Each row was made from one walk, in order. Every step used is in the known rows, and no mark comes twice. Write each row's walk.
(in the rows, 128 means zero)
Known rows:
bubun -> bonek -> fepo: [106 139 165 171 143 132 120 117 110 114 147 141 129 137 117 113 118 127
 136 184 124 108 117 111 163 134 136 157 149]
nugome -> bubun -> bonek: [112 183 160 149 131 130 143 112 129 137 169 128 158 149 119 137 127 143
 149 162 120 139 141  97 178 128 126 156 140]
piroked -> venu -> nugome -> bonek: [116  98 138 153 156  91 181 127 173 135 135 150 109 124 129 159 142 150
 140 118 126 141 112  71 110 122 149 137 164]
bonek -> fepo -> figed -> venu -> nugome -> bubun: [109 176 127 179 185 176 148  73 129 140 136 155 178 137 106 102 116 153
 142 161 129 117 141  71 171 101 151 182 122]
fepo -> figed -> bonek -> bubun -> nugome: [131 215 161 113  92 175 157  15 100 138 145 117 171 147 122 141 132 145
 192 146 112  83 156  85  85 133 159 129 183]
bonek -> nugome -> venu -> figed -> fepo: [134 140 131 217 131 118 187 118 137 133 144 141 132 123 111 129 112 134
 134 190 118 124 140 179 123 114 165 120 158]
figed -> bonek -> bubun: [136 143 167 110  90 165 128 104 126 119 139 128 144 145 133 143 140 137
 167 145 108  95 153 133  77 131 166 114 171]
nugome -> venu -> potuvo: [127 122 131 106 110 105 167 115 150 135 129 129 173 131 134 121 108 162
 143 129 126 128 130 151 144 116  87  95 148]
venu -> nugome -> bonek -> fepo: [112 107 148 178 171 101 153 143 149 131 132 156 123 117 109 139 121 130
 113 173 122 126 116 116 149 130 156 142 153]
figed -> venu: [136 119 132 100 131 146 130 106 128 126 129 145 132 129 131 116 126 136
 117 101 121 108 115 124 131 108 137 144 113]
piroked -> bonek -> nugome: [123 120 157 151 130 154 126 138 114 118 149 127 103 124 119 141 134 151
 136 161 135 127 125  54 119 142 164 119 147]
venu -> nugome -> bonek -> bubun: [127 113 154 170 124 115 164 139 170 133 139 141 133 132 123 170 138 142
 148 151 103 121 118 104  97 131 173 131 172]
bonek -> bubun -> nugome -> venu -> figed -> fepo: [136 170 147 210 111 132 217  60 127 162 165 130 169 128 108 137 118 142
 144 182 102 111 132 156 133 118 133 122 188]
piroked -> potuvo: [113 130 146 119 133 186 147 132 135 122 161 120 127 141 123 126 120 134
 117 133 128 124 137 130 162 129 119 104 116]
fepo -> venu -> nugome -> bubun: [116 153 112 168 166 152 146 110 142 147 135 161 183 143 119 110 128 154
 114 129 122 155 123  81 163 114 138 157 129]
piroked -> venu: [124 107 130 132 126 122 147 119 130 125 127 131 117 133 134 133 140 140
 147 107 138 131 123  86 112 127 127 134 146]
bonek -> potuvo: [135 107 130 145 101 115 114 118 123 121 116 105 112 143 133 126 131 142
 121 134 124 124 119 109  97 137 125 112 144]
venu -> figed: [135 107 121 146 144 124 148 125 140 136 139 131 135 121 115 150 124 144
 132 147 121 135 129 174 135 117 135 119 138]
fepo -> figed -> venu -> nugome -> bubun: [118 189 118 149 172 176 158  63 149 144 142 144 176 140 116 118 126 160
 145 126 122 129 137  60 149  96 147 169 117]
bonek -> bubun: [132 123 145 147  94 147 132 135 126 123 132 122 138 139 131 144 137 132
 157 144 116 112 135 123  97 133 147 126 155]
fepo -> figed -> bonek -> bubun -> nugome -> venu: [131 227 173 135  91 151 196   4 101 138 163 132 187 153 119 136 120 158
 187 145 108  87 161  89 115 118 142 123 188]
bonek -> fepo -> venu -> nugome -> bubun: [108 143 122 202 183 154 136 119 123 142 131 171 187 140 107  97 120 149
 112 164 129 142 121  88 185 118 140 171 137]
bubun -> nugome: [134 165 132 139 113 124 149  87 119 152 150 123 143 126 118 124 129 130
 123 127 128 127 126 109 139 140 114 132 139]
bubun -> bonek -> potuvo: [123 129 159 156  92 112 115  94 125 111 139 106 112 155 133 130 129 145
 136 156 114 114 107  86 110 139 131 129 158]
fepo -> figed -> venu: [125 157 122  95 140 162 135  62 113 120 115 142 143 131 132 117 115 136
 150 105 126  98 120  94 127  98 148 155 113]
fepo -> figed -> venu -> nugome -> bonek: [119 145 130 120 167 131 169  69 151 128 121 159 138 124 124 144 116 148
 140 115 112 108 110  70 122  96 170 155 129]
fepo -> figed -> bonek: [121 183 139  88 134 160 132  54 109 117 122 130 147 135 131 127 120 137
 171 134 125 101 159 108  97 117 154 129 144]
bubun -> nugome -> bonek -> potuvo: [141 133 150 138  95  72 158  84 122 146 134 114 112 133 122 161 126 143
 122 136 116 120 113  97 118 145 125 114 166]
venu -> figed -> bonek -> bubun -> nugome: [149 156 162 135  94 151 172  60 129 151 170 126 170 135 112 164 138 155
 165 159 101 101 148 161  96 133 153 108 193]

Write each row's walk:
[117 110 139  76 125 160 114  89 108 120  97 163 188 130 136  91 107 151
 140 150 125  89 122 142 125 122 132 119 161] => figed -> bonek -> fepo -> venu -> potuvo
[103 162 159 137 151 167 126  51  93 107 133 154 147 140 117 102 108 132
 158 160 121  77 110  82 165 104 153 183 135] => bubun -> bonek -> fepo -> figed -> venu
[121  84 121 164 170 137 132 114  95 124 120 174 167 123 110 120 110 141
 120 159 126 118  98 167 169 109 148 150 144] => bonek -> fepo -> venu -> figed
[123  87 123  90 105 125 149 127 152 132 111 118 143 129 145 130 133 164
 165 113 138 126 119 105  99 132 105 110 164] => piroked -> venu -> potuvo
[134 100 146 128 108  71 136 124 130 120 115 120  97 134 132 161 125 141
 128 140 117 122 115 118 102 135 141 113 155] => nugome -> bonek -> potuvo
[121  90 156 174 122 108 185 133 169 130 138 143 120 138 129 173 151 156
 170 134 112 124 114  62  83 128 171 135 191] => piroked -> venu -> nugome -> bonek -> bubun
[124 130 115 166 147 141 154 109 134 142 120 129 128 109 119 127 117 125
 125 174 117 126 129 180 119 117 148 128 147] => venu -> figed -> fepo
[ 89 208 153 221 183 159 145  75 127 135 159 139 174 148 102 115 118 152
 165 210 126 128 146  55 183 122 146 182 155] => venu -> nugome -> bubun -> bonek -> fepo -> figed
[108 136 119 159 169 122 164 100 142 136  96 172 132 116 130 113 112 121
  99 146 108 123  91  94 119 111 169 155 149] => figed -> fepo -> venu -> nugome -> bonek
[139 170 161 170  87 118 193  78 118 147 171 129 168 145 115 137 126 147
 147 139 112 115 129 112 140 128 118 119 169] => bonek -> bubun -> nugome -> venu
[124 160 173 189 106 106 161 117 130 110 172 141 132 153 120 130 121 141
 153 167 118 120 128 106 142 126 152 135 155] => bubun -> bonek -> nugome -> venu
[124 146 157 149 136  95 163 105 105 147 147 147 131 115 106 145 116 122
 126 163 127 113 124 124 173 140 133 142 157] => bubun -> nugome -> bonek -> fepo
[128 173 148 102  94 137 164  64 131 117 129 134 182 142 136 126 107 168
 198 159 128  94 169 129  84 116 147  94 170] => fepo -> figed -> bonek -> nugome -> venu -> potuvo
[119 154 115 135 161 169 146  60 145 128 122 145 152 133 126 108 121 148
 138 112 119 110 113  67 111  98 155 157 120] => fepo -> figed -> venu -> nugome
[ 94 198 135 202 168 165 151  73 140 144 135 157 172 144 123  90 121 140
 116 177 107 138 109  56 161 116 153 184 151] => figed -> fepo -> venu -> nugome -> bubun -> bonek
[140 154 137 169 136  95 207  70 133 159 181 138 167 126 102 145 115 159
 119 141 117 140 122 162 179 113 102 113 156] => bubun -> nugome -> venu -> figed
[124 148 161 173 102 126 122 132 129 111 154 128 122 147 124 134 133 131
 160 168 121 113 126  97 111 142 169 145 150] => bubun -> bonek -> nugome
[100 102 152 140 177 168 121 104  77 112 120 167 139 121 115 102 115 149
 109 154 135 118  91  48 178 121 140 144 143] => piroked -> bonek -> fepo -> venu
[130  97 111 133 150 134 142 106 117 130 125 162 162 128 122 133 115 149
 119 126 118 131  99 158 149 105 141 137 136] => fepo -> venu -> figed
[140 160 164 142 102 125 158 103 129 116 157 146 140 145 124 127 124 145
 148 147 121 111 162 136 101 124 161 106 156] => figed -> bonek -> nugome -> venu
[118 146 133 126 158 172 127  70  92 114 112 153 149 127 118 102 109 130
 145 141 132  85 122 103 149 102 151 168 119] => bonek -> fepo -> figed -> venu
[136  99 122  59 108 150 131 108 151 133 115 135 159 124 140 114 117 155
 138 104 123 104 111 135 116 113 115 121 126] => figed -> venu -> potuvo
[119 109 154 139 147  97 143 144 114 123 125 153 119 117 116 149 114 119
 128 166 127 112 124 141 162 129 146 143 145] => nugome -> bonek -> fepo
[126 123 133 135 139 116 158  53 149 121 108 137 124 139 130 140 118 162
 132 122 109 103 103  57  88 104 167 142 146] => fepo -> figed -> venu -> nugome -> bonek -> potuvo
